Known rows, with every step that occurs
kezemes-kefa-dimor: [ 0.09 -2.81 -0.62 -1.84 -1.52 -0.05 -1.02 -1.63 -1.01 -0.58  0.34  1.68
  0.25 -1.38 -0.25  0.24  1.53 -0.37 -0.04 -0.87  0.75  0.23]
dimor-kezemes: [ 0.34  1.04  2.96 -1.93 -0.63  1.51 -0.24 -1.36  0.45 -0.09  1.80  1.44
 -1.18 -0.78 -0.77 -0.47  0.14 -1.12  0.01 -0.97  0.50  0.75]
gumi-gedom-kefa: [ 0.66 -1.75 -3.66 -2.58 -2.51  1.27 -2.70 -1.30 -2.22 -1.55  0.41 -0.40
 -1.46  0.13 -0.60 -0.92 -0.07 -1.62 -0.76 -1.17  1.06 -1.72]
kefa-dimor-kezemes: [ 0.39  0.78  3.13 -2.50 -1.44  1.54 -0.38 -1.05 -0.45  0.08  2.05  1.05
 -0.01  0.40 -2.20  1.31  0.75 -0.90  0.30 -0.40  0.44  1.83]
gumi-gedom: [ 1.31  0.52  0.76 -2.17 -1.68  1.61 -0.59 -1.74 -1.15 -1.00  0.66  0.12
 -1.13  0.34 -0.37 -1.49  0.03 -1.15 -1.17 -1.84  0.48 -1.83]
kezemes-dimor-gedom-kefa: [-0.86 -3.98 -2.42 -2.53 -1.31  0.44 -2.84 -3.86 -1.58 -1.02 -2.20  1.12
 -1.36 -3.28 -1.15 -0.24 -1.15 -1.06 -0.24 -0.90  0.90 -0.04]
gumi-gedom-kefa-dimor-kezemes: [ 0.46 -0.54 -1.95 -3.35 -3.14  1.97 -3.05 -2.01 -3.05 -1.70  1.63 -0.34
 -0.97  1.16 -3.49  1.55  0.66 -1.99  0.09 -0.61  1.28  0.62]
dimor-kezemes-buni: [-0.27 -0.59  2.95 -2.29 -0.47  0.51 -0.68 -2.74 -0.50  0.17  2.25  1.86
 -1.99 -2.32 -0.57 -1.29  0.01 -0.97 -2.16 -0.13  0.17  1.09]
lisam-monif-gedom-dimor-kefa-kezemes: [-1.66  1.84  1.01 -2.94 -2.69  1.01 -4.16 -2.27 -6.70 -0.64 -1.78  0.07
 -0.94 -1.71 -6.37  0.42 -2.28  0.21  2.60 -0.02  4.12  0.89]
buni-kezemes-kefa-dimor-gedom: [ 1.01 -1.08  0.60 -1.55 -2.09  0.19 -1.31 -4.74 -1.23 -0.05 -0.73  2.78
 -0.14 -1.89 -2.95  1.09 -0.25  1.29 -0.90 -1.55  0.90  2.59]
buni-kezemes: [ 1.28  0.78  1.34 -1.10 -1.08  0.34  0.36 -1.28  0.49  1.08  0.31  1.52
  0.03 -0.71 -0.11 -0.78 -1.71  0.99 -1.34 -1.79  1.01  1.88]
lisam-monif: [ 0.30  1.36  1.49 -1.83 -0.68  0.41 -2.03 -0.90 -0.50 -0.46  0.53  0.58
 -0.74 -0.45 -1.07 -1.44 -1.08  0.98 -0.06 -0.84  2.42  0.06]
kezemes-dimor: [-0.36 -2.49  0.85 -1.71 -0.38  0.08  0.03 -2.21 -0.24 -0.14 -1.41  1.11
 -0.23 -2.64  1.12 -1.15 -0.93 -0.80 -0.61 -1.60  0.71 -0.18]
kefa-dimor-kezemes-buni: [-0.30 -0.89  3.17 -2.83 -1.36  0.44 -0.87 -2.44 -1.42  0.36  2.40  1.47
 -0.77 -1.13 -1.98  0.49  0.58 -0.72 -1.92  0.39  0.15  2.15]
kezemes-kefa-dimor-gedom-monif-lisam: [-0.22 -0.81 -0.70 -3.16 -4.00 -0.60 -4.34 -3.07 -3.75 -0.73 -1.19  1.01
 -0.14 -3.69 -3.35  0.65  0.80  0.28  0.80  0.00  1.18  1.13]
gedom-dimor-kefa-kezemes-buni: [-1.56 -0.80  2.38 -2.53 -1.53 -0.02 -2.59 -3.03 -3.92 -0.36 -0.56  1.03
 -2.64 -2.17 -2.94  0.02 -0.97 -0.65 -1.77  0.83  1.52  1.59]
buni-kezemes-dimor-gedom-gumi: [-0.91 -1.68  2.70 -0.47 -1.24 -0.33 -1.25 -4.43 -0.89  0.00 -2.96  3.33
 -0.89 -4.02 -1.63  0.24 -3.47 -1.01 -2.03 -0.80  1.56  2.31]
gumi-gedom-dimor-kefa: [ 0.28 -1.41  1.03 -2.46 -1.95  1.92 -2.48 -3.18 -3.14 -1.79 -2.25  0.97
 -2.49  0.55 -2.67 -0.71 -1.46 -1.45 -0.34 -1.31  2.02 -1.60]
buni-kezemes-dimor: [ 0.32 -1.48  0.96 -1.06 -0.85 -0.27  0.33 -3.16 -0.25  0.78 -2.00  1.83
  0.27 -2.77  0.28 -0.74 -2.74  0.78 -1.41 -2.33  1.31  2.24]
gedom-kefa: [-0.11 -2.60 -3.11 -2.18 -1.49  0.33 -2.15  0.06 -0.65 -0.43  0.53  0.37
 -0.69 -0.84  0.40 -0.65 -0.01 -1.06 -0.16 -0.30  0.99 -0.43]
monif-lisam: [ 0.70 -1.14 -0.47 -2.91 -1.96  0.83 -0.36 -0.22 -0.63  0.71  0.34  0.51
  0.33 -1.47 -0.26 -1.64 -0.05 -0.77  0.18 -1.65  0.94  0.30]
gedom-monif: [-0.20  1.69  1.89 -1.40 -1.80 -0.53 -2.40  0.25 -1.01 -0.27  0.36  0.12
 -0.69 -1.48  0.28 -0.77 -0.44  0.21 -0.32  0.29  0.74 -0.38]
buni-kezemes-dimor-kefa: [ 0.37 -1.70  1.98 -1.68 -0.45 -0.21 -0.44 -5.30 -0.99  0.00 -3.47  2.51
 -0.68 -2.61 -1.82 -0.66 -3.31  1.46 -0.93 -2.24  2.29  2.40]
kefa-kezemes: [ 0.05  2.76  2.17 -1.79 -1.39  0.89 -0.28 -0.16 -1.02  0.23  1.91 -0.27
 -0.60 -0.70 -0.85  0.09  0.70 -0.54 -0.35 -0.73  0.24  1.10]

Rows
[-2.10 -1.32  0.83 -2.71 -2.29  0.51 -3.71 -2.70 -5.41  0.18  0.15  1.49
 -1.38 -3.37 -3.81 -1.02 -2.39 -0.75  0.39  0.41  3.11  0.69] : lisam-monif-gedom-dimor-kezemes-buni
[ 0.33 -2.15  0.53 -2.30 -1.72  0.61 -1.64 -3.69 -1.26 -0.81 -0.13  2.17
 -0.59 -1.74 -2.20  0.64  1.43 -0.29 -0.06 -0.76  0.29  0.28] : kezemes-kefa-dimor-gedom
[-0.97 -3.13  1.07 -1.29 -2.08 -0.20 -2.70 -2.85 -1.59 -1.26 -0.59  3.29
 -0.93 -2.54 -2.15  1.22  0.82 -2.27 -0.68  0.70  0.88  0.30] : kezemes-kefa-dimor-gedom-gumi
[-0.80 -1.60 -4.42 -2.92 -2.47  0.21 -4.23 -0.53 -4.39 -0.43 -0.20 -0.21
  0.28 -1.84 -2.76 -1.27 -1.45  0.05  2.14 -0.30  3.23 -0.75] : lisam-monif-gedom-kefa
[-0.12 -1.16  0.84 -1.48 -0.52  0.64 -1.05 -2.93 -0.05 -0.93  1.21  2.60
 -1.64 -2.73 -0.07 -0.74  0.94 -1.20  0.16 -1.23  0.95  0.30] : dimor-kezemes-kefa
[-0.44  0.88  3.19 -2.90 -1.01 -0.04 -1.50 -3.67 -2.77 -0.33  0.79  0.82
 -2.29 -2.03 -2.64 -0.78 -0.03  0.18 -2.11  0.27  0.80  1.57] : dimor-kefa-kezemes-buni
[ 0.22  2.49  3.23 -2.53 -1.02  0.95 -1.08 -2.31 -1.76 -0.61  0.43  0.45
 -1.41 -0.49 -2.87  0.12  0.10  0.01  0.08 -0.59  1.13  1.26] : dimor-kefa-kezemes
[-0.09 -2.91 -2.28 -1.89 -1.69  0.08 -2.40 -4.84 -1.62 -0.12 -2.81  1.71
 -0.88 -3.43 -1.99  0.22 -2.88  0.45 -1.06 -1.59  1.60  2.33] : buni-kezemes-dimor-gedom-kefa
[-1.50  0.32  0.85 -2.32 -2.19  1.55 -3.30 -1.28 -4.42 -0.11 -0.30  1.03
 -0.55 -1.84 -4.05 -0.25 -2.22 -0.87  2.54 -0.42  3.43  0.38] : lisam-monif-gedom-dimor-kezemes
[-0.45 -0.09  1.13 -1.95 -2.80 -0.63 -4.05 -3.21 -2.69 -1.32 -0.69  1.34
 -0.80 -2.66 -2.54  1.12  0.99  0.53  0.18  0.66  0.62  0.32] : kezemes-kefa-dimor-gedom-monif
[-0.97 -0.45 -2.64 -3.72 -3.32  1.06 -4.51 -1.20 -5.17 -0.54  0.98 -0.07
  0.69 -0.83 -5.57  1.30 -0.80 -0.25  2.91  0.30  3.44  1.58] : lisam-monif-gedom-kefa-dimor-kezemes
[ 0.87 -1.79 -0.67 -1.13 -1.87 -0.55 -0.59 -2.67 -0.96  0.39 -0.26  2.29
  0.78 -1.56 -1.02  0.65 -0.18  1.11 -0.74 -1.56  1.40  2.57] : buni-kezemes-kefa-dimor
[-1.35  0.09  0.86 -2.86 -2.69  1.42 -2.21 -1.64 -5.72  0.09 -1.41  0.40
 -0.63 -1.78 -4.55  0.58 -1.17 -1.35  2.22 -0.16  2.03  0.42] : monif-gedom-dimor-kefa-kezemes
[-0.92  0.80  2.34 -2.12 -1.61  1.09 -2.11 -1.56 -3.00 -0.62 -0.91  0.66
 -1.91 -0.55 -3.14  0.99 -0.84 -0.87  0.53  0.05  1.77  1.31] : gedom-dimor-kefa-kezemes
[-1.60 -0.35  0.66 -1.58 -2.23 -0.11 -2.98 -0.03 -3.52 -0.35 -0.39  1.43
  0.23 -2.44 -2.40 -1.25 -2.05 -1.48  1.10  0.53  3.34 -0.70] : lisam-monif-gedom-gumi
[-0.22  1.71  1.79 -2.55 -2.61  1.96 -2.64 -3.11 -4.59 -1.71 -1.07 -0.19
 -2.62  0.36 -4.14  0.65 -0.79 -1.43 -0.22 -0.91  1.93 -0.07] : gumi-gedom-dimor-kefa-kezemes
[-0.79  0.14  1.84 -2.97 -2.57  0.86 -3.18 -4.40 -5.53 -1.40 -0.77  0.25
 -3.42 -1.13 -3.94 -0.15 -0.96 -1.33 -2.36 -0.13  1.59  0.21] : gumi-gedom-dimor-kefa-kezemes-buni
[ 0.42  0.37 -0.67 -2.47 -4.38 -1.06 -3.90 -4.02 -3.74  0.13 -1.76  1.60
  0.36 -3.79 -4.19  1.13 -0.89  1.78  0.11 -0.74  1.81  3.46] : buni-kezemes-kefa-dimor-gedom-monif-lisam
[ 0.18 -1.14  0.03 -1.77 -2.32  1.84 -1.64 -1.09 -2.34 -0.98 -0.69  0.25
 -1.56  0.30 -0.62 -0.72 -0.79 -2.05 -0.80 -1.30  1.03 -1.79] : gumi-gedom-dimor
[-1.17 -1.29  0.27 -2.82 -2.05  0.86 -3.89 -2.40 -5.22 -0.68 -2.83  1.28
 -0.78 -1.49 -4.73 -0.88 -2.87  0.21  2.46 -0.32  4.22 -0.67] : lisam-monif-gedom-dimor-kefa
[-0.84  0.64  1.74 -1.84 -1.08  0.22 -0.19 -1.96 -1.71 -0.10 -0.35 -0.08
 -0.30 -2.79 -0.34  0.07 -0.40 -0.72 -0.39 -1.28  0.64  1.36] : kefa-kezemes-dimor
[-2.23 -0.61 -4.09 -3.05 -2.76 -0.28 -4.27 -2.27 -6.50 -0.68 -1.41 -1.15
  0.44 -4.07 -3.73  0.13 -1.91 -0.20  2.21 -0.44  3.58  1.10] : lisam-monif-gedom-kefa-kezemes-dimor
[ 0.67  1.84 -0.41 -3.03 -4.03  0.45 -3.25 -1.11 -3.64 -0.87 -0.34 -1.00
 -0.72 -1.51 -1.56 -1.50 -0.58 -0.57 -0.30 -1.10  1.37 -1.00] : gumi-gedom-monif-lisam
[-0.21 -1.80  2.08 -2.03 -0.54  0.86 -0.75 -4.27 -0.48 -0.47 -1.97  1.66
 -1.08 -3.02 -0.80 -0.83 -1.13 -0.62 -0.69 -1.46  0.25 -0.21] : kezemes-dimor-gedom
[-0.92 -3.06 -1.36 -3.28 -2.19  0.04 -3.01 -2.03 -2.43 -0.28  2.24  0.91
 -1.11 -1.37 -2.34  1.06  0.58 -1.23 -1.47  1.04  0.76  2.30] : gedom-kefa-dimor-kezemes-buni
[-1.20 -1.03 -2.22 -2.62 -2.05 -0.66 -2.72 -1.17 -3.11 -0.14  1.96 -0.43
 -1.62 -2.41 -0.88 -0.12  0.51 -0.77 -2.07  0.83  0.52  1.49] : gedom-kefa-kezemes-buni
[-0.75 -1.87 -4.32 -3.55 -3.44  0.23 -4.40 -0.17 -5.17 -0.24 -0.05 -0.62
  1.41 -0.67 -4.20  0.50 -0.75  0.19  2.40  0.28  3.26  0.42] : lisam-monif-gedom-kefa-dimor
[ 0.22  1.35  1.47 -3.65 -4.05  0.31 -3.55 -1.40 -3.22  0.20 -0.53 -0.13
  0.29 -1.62 -4.03  0.94  0.03  0.40  0.69  0.32  0.78  1.45] : kefa-dimor-gedom-monif-lisam
[-0.77 -0.66 -3.25 -2.71 -2.76  0.64 -2.76 -3.05 -4.38 -1.78 -0.76 -1.40
 -1.35 -2.17 -1.57  0.43 -0.40 -1.81 -0.64 -1.41  1.39  0.20] : gumi-gedom-kefa-kezemes-dimor
